Each row was made from one path, in order. Every step used is in the known rows, and no mark comes twice. Write each row's path.
(in the rows, 128 means zero)
Known rows
bovu gulik: [172 116 151 151 126 134  14 137 184 126 102 130 140 139 137  89 116 138
 131 212  98  91 142 143 157 147 121 167 122 102 133  92 182]
bovu gulik bosu sorad fodu: [153 115 157 133 153 130  25  76 150  63 157 166 120 159 106  95 138 124
  96 156 146  90 109 142 185 147 106 110 101 149 143 150 126]
lupi solagi bosu: [ 70 133 120 135 117 128 205 181  99 182  85 119 140 143 140 154 175 167
 157 116 118 148 164 119 135 113 181  89 151  82  97  65 132]
gulik bosu sorad: [168 125 135 119 147 141  56  79 136 142 170 125 123 139 145 130  83 117
 115 111 171  61 122 135 205 121 122 132 117 120 146 130 122]
lupi gulik fodu: [148 108 124 112 125 125 132  95 124 109 140 137 135 133 105 193 117 129
 147  88 134  87 143  99 184 138 147 115 152 160 129 106 143]
lupi solagi: [149 133 132 122 108 109 224 204 145 165  82  47 132 149 132 173 126 150
 178 163 135 124 150 147 138 135 176  95 152 144 104  87 130]
vadef solagi: [106 151 164 122  98 136 246 199 176 164  81 109 130 114 112 159  98 142
 129 199 167 110 139 139 125 125 119 123 127 121 142  94 116]
zekider lupi: [ 96 138 131 128  94 163 187 119 137  84 152  38 151 135 144 157 127 123
 136 197 121  72 135 120 122 113  95 109 147 198 153 139 134]
zekider lupi gulik fodu: [132 111 108 106 115 152 156  63 125  65 168 113 134 123 106 201 127 122
 155 118 128  69 136  84 178 125 129  98 154 197 144 125 130]
solagi bosu gulik fodu sorad: [126 139 120 128 159 131  53 111 104 153 157 214 110 137 144 144 120  85
  98  42 146 132 112  91 138 103 104 158 133 125 119 136 192]
zekider lupi gulik bosu temur: [169 119  51 108 156 165  49  81 135  75 188  75 103 116 146 192  74 107
 158  89 172  80 125 135 209 131 160 124 127  95 150 169 105]
gulik bosu sorad fodu: [132 122 161 128 145 127  89  83 124  77 159 136 123 165 111 124 136 122
  93 125 164 101 112 144 175 140 110  94 107 173 138 158 110]
vadef solagi lupi zekider: [109 116 136 102 114 136 221 162 143 126  67  98 115  72 123 131 121 176
 179 148  80 137 150 102  85 143 118 117 158 144  96  62 120]
bovu gulik fodu sorad bosu: [135 119 119 136 172 127 121  70 137 106 154 192 134 157 104 113 125 121
 103 154 116 142 107 120 160 138  65 134  95 170 149 158 144]
bosu sorad fodu: [123 122 184 143 133 120  93 134 126 112 136 110 140 173 118 102 152 119
  92 153 163 106 112 154 131 136 115 107 109 182 108 159 134]
gulik fodu sorad: [129 139 143 127 151 115 129 110 114 153 145 166 129 160 131 176  84 103
 119  87 142 101 114 101 148 123  82 149 139 180 120 132 173]
temur bosu solagi lupi gulik fodu sorad: [135 127 116 129 154 106 108 110  94 131 168 160 109 111 112 149 116  94
 151  62 144 128 108  79 119 131  95 164 121 137 121 145 144]
vadef solagi ruku: [ 84 153 172 122  64 140 247 146 157 193  58 148 149 104 126 108 150 161
 124 192 136 153 157 158  53 128 142 112 138  77 146  87 101]
temur bosu solagi vadef: [125 139 145 145 121 113 181 189 118 183 129 154 153 113 148 148 146 121
 165 130 141 184 122 146  59 113 122 168 106 124 145 113 109]
solagi lupi: [143 139 156 148  79 120 161 159 117 119  91  76 146 117 142 109 127 152
 129 154  64 104 151 116  77 133 107 137 150 132 125  97 127]
solagi lupi gulik: [190 116 123 150  98 127 104 153 129 115 116  72 148  83 122 136 136 147
 157 123  70 115 155  96  84 153 155 116 145 129  98  95 141]
zekider lupi gulik bosu sorad: [187 117 104 114 147 163  33  55 140  91 204 104 124 103 134 147  98 109
 139 118 165  56 119 107 194 126 137 104 123 145 144 144 124]
lupi gulik: [178 112 129 142 124 129  93 159 145 147 125  69 150 110 124 168 121 134
 154 119 129 109 151 121 129 151 176 113 135 130  96 105 156]
fodu sorad bosu solagi lupi gulik: [168 123 102 144 135 114 102 151 132 113 139  94 128  85 110  98 137 122
 150 128  86 165 114 116  64 146 159 121 117 111  91 144 134]
ruku solagi lupi: [168 143 149 158  80 103 144 199 123 126  71 102 136 139 136 106 112 168
 106 199  69 124 143 139  81 137 120 132 175 181 142 102  77]
bovu zado: [101 141 125 137 112 121  69 132 167 118  81  84 158 145 135  95 116 146
 125 169  97  94 151 127 179 137 134 176 126  85 139  80 197]
bovu gulik fodu sorad: [155 126 137 134 163 120  54  94 142 131 144 197 119 151 125 138  83 104
 126 123 116  99 110 102 152 134  80 171 129 152 125 121 192]
zekider lupi gulik: [155 115 105 133 112 161 124 124 145  91 163  40 150  97 127 172 133 123
 161 161 117  88 142  98 121 136 150  94 145 178 118 129 150]
vadef solagi lupi: [125 154 160 135  72 130 241 185 148 124  69 106 130  87 114 117 116 158
 132 194  87 111 145 116  69 129  99 128 145 121 140  84 102]

Which path is each row?
[ 62 137 136 114 117 112 186  74 121 170 114 182 133 145 124  71 166 125
 113 136 133 202 116 178  70 119 147 122 117  87 142 160 100]
gulik fodu sorad bosu solagi ruku
[ 91 138 152 132 133 150 117 154 129 198 118 173 132 115 139  93 137 134
 106 135 183 100 129 124 138  99 137 128 111  59 111 101 136]
vadef solagi bosu sorad
[154 131 135 127 157 122  54 116 105 147 181 189 107 138 139 147 117  73
  99  55 175 118 109  93 144 115  70 180 116 149 146 158 177]
temur bosu gulik fodu sorad
[112 125 123 129 165 122 190  79 111 118 154 165 142 161 107 145 124 121
  97 121 135 148 112 118 146 131  71 120  99 194 141 164 125]
gulik fodu sorad bosu
[147 128  95 138 181 132  86 138 118 149 152 102 123 163 150 127  91 102
 111 109 180 147 103 166 143 129 114 155  86 111 117 206 124]
fodu sorad bosu temur
[111 143 130 140 118 104 162 152 118 118 121 104 123 121 125  63 134 123
 123 162  85 166 106 141  58 125 113 142 115 116 121 156 113]
fodu sorad bosu solagi lupi
[133 120 101 132 158 140 112 134 119 132 136  73 129 163 147 121 112 122
 115 129 179 137 120 186 171 129 133 141  92  94 132 188  96]
sorad bosu temur
[129 131 128 143 116 146   7 171 122 161 130 161 121 122 165  99 171 106
  83  82 136 147 141 130 129  99 160 145 130  55 123 118 184]
solagi bosu gulik
[ 69 132 174 139 134 134 151 144 119 126 119 169 132 147 106 100 179 135
  87 145 169 129 117 132 126 121 117  90 103 127 110 135 116]
vadef solagi bosu sorad fodu
[117 136 147 124  73 116 227 150 128 196  61  93 150 129 141 120 169 169
 163 164 108 165 167 164  57 134 185  89 159  98 115  83 104]
lupi solagi ruku
[164 121 102 140 153 111 164 100 113  96 147 178 136 134  93 132 123 138
 101 138 100 168 111 109 117 146  90 107 122 217 139 160  86]
ruku solagi lupi gulik fodu sorad bosu
[ 96 108 114 108 156 113 151 136 122 122 109  96 106  98 131  85 133 145
 173 118  77 186 116 121  69 141 126 129 137 142  80 123 129]
fodu sorad bosu solagi lupi zekider
[147 118 123 111 129 134 102  82 125  84 156 178 115 152 117 132 144 104
  85 102 148 124 121 131 191 111 114 129 122 158 167 155 130]
sorad bosu gulik fodu
[192 121  62 118 149 145  33 100 125  95 156  96  99 106 144 172  74 122
 155  70 146  95 133 133 186 142 163 139 128  60 138 147 101]
solagi lupi gulik bosu temur
[182 131 120 143 152 134  38 150 143 131 163 144 121 128 144  88 138  82
  73 117 148 172 107 146 109 120 114 147  93 137 134 182 170]
fodu sorad bosu gulik
[120 103 137 113 119 127 147 144 118 124  86  75 128  96 144 125 132 168
 174 116  58 134 155 103  92 145 125 122 167 156  86  72 136]
solagi lupi zekider
[ 77 121 170 146 142 131  89 122  99 124 133 152 142 167 120  94 190 132
  83 122 153 124 121 137 133 125 125  97 108 138 100 143 132]
solagi bosu sorad fodu
[127 130 129 149 160 124 174 125 124 143 143 125 151 152 124 122 124 123
 100 148 130 162 116 137 112 137  85 122  90 177 125 168 137]
fodu sorad bosu
[201 123  88 128 116 126  99 105 133  73 135 129 120  98 110 174  89 158
 139 122  90 110 147 100 167 156 156  98 161 144 158  98  76]
ruku solagi lupi gulik bosu
[ 33 146 140 134 110 147 225 173 128 177  81 177 138 112 125 145 152 160
 117 141 144 138 154 115 129 105 135 109 130  63 127  70 124]
vadef solagi bosu
[134 110 107 112 122 116 158  77 117  72 140 144 121 120  87 136 148 133
 146 104 103 127 126 108 152 135 147 110 136 137 134 132  97]
sorad bosu solagi lupi gulik fodu
[ 78 130 133 125 134 110 182 157 145 134 123  84 123 160 120  88 144 119
 121 174 160 164 107 192 144 120 161 128  98 110 134 170 112]
sorad bosu solagi
[ 82 130 100 137 148 145  63 152  96 174 122 119 123 153 171 135 124 125
 124  71 170 123 138 150 169 107 160 153 122  25 109 138 127]
solagi bosu temur
[141 117 117 112 111 116 138  95 120  89 129 133 117 115 101 150 125 128
 155  96 105 100 130 104 147 131 158 123 154 132 125 114 124]
bosu solagi lupi gulik fodu
[ 62 134 147 124  94 118 192 110 132 171  96 126 146 139 133  55 184 143
 118 171 130 198 132 200  61 124 172 117 115  62 141 150  91]
sorad bosu solagi ruku
[ 72 145 136 108  92 121 151  91 137 164 106 144 126 128 142  96 140 138
 130 131 135 160 138 182 106 124 180 123 138  46 159 122  93]
gulik bosu solagi ruku
[165 139 135 124 155 123  51 125 125 147 159 183 108 143 143 152  93  75
 103  66 152 114 103 103 129 113  95 164 132 165 126 149 192]
bosu gulik fodu sorad
[106 133  95 146 149 132  55 189  99 180 103 137 115 168 168 136 114 140
 105 112 177 137 129 170 165 111 171 149 143  64 121 144  92]
ruku solagi bosu temur
[138 144 120 127 130 115 164 148 146 152 131 175 139 113 143 179  93 126
 167 114 106 168 117 145  94 114 158 135 128 134 151 104 107]
gulik bosu solagi vadef
[110 149 123 120 153 134 103 133 122 157 145 238  99 119 128 150 110  89
  98  67 161 136 107  91 129 100 101 150 129 117 128 128 180]
vadef solagi bosu gulik fodu sorad
[112 147 125 120  96 111 140 126 130  93 116  98 108 116 131 100 111 133
 143 137  89 117 127 133 127 123 140 139 143  86 150 119 100]
gulik bosu solagi lupi
[ 89 104 111  94 160 111 169 102 110 106 117 129 100 106 117 104 133 140
 172  98  82 171 113 111 102 135 121 128 142 159  90 123 122]
gulik fodu sorad bosu solagi lupi zekider
[127 119  94 125 164 146 184  55 114  73 188 141 142 134  97 160 137 113
 118 133 126 141 109  97 138 132  77  95 106 214 142 180 123]
zekider lupi gulik fodu sorad bosu
[164 124 146 141 115 137  31 176 123 145 162 115 117 120 157 106 166  89
  93 100 190 127 137 134 143 118 105 180 103  97 164 150 150]
temur bosu gulik
[ 97 106 128 102 127 114 145 158 130 128  85  63 107 100 142 101 133 152
 182 125  79 147 135 128  90 137 155 135 160 128  81  90 138]
bosu solagi lupi zekider
[146 121 126 110 100 128 194 102 132  87 119 157 122  94  86 170 121 146
 152 116 105  94 142  79 142 136 128 110 155 145 135  89 109]
vadef solagi lupi gulik fodu
[109 138 134 136 100 110 179 145 123 103 105  83 127 126 121  59 147 137
 124 173  82 156 120 160  87 126 131 135 119 107 133 144  89]
sorad bosu solagi lupi
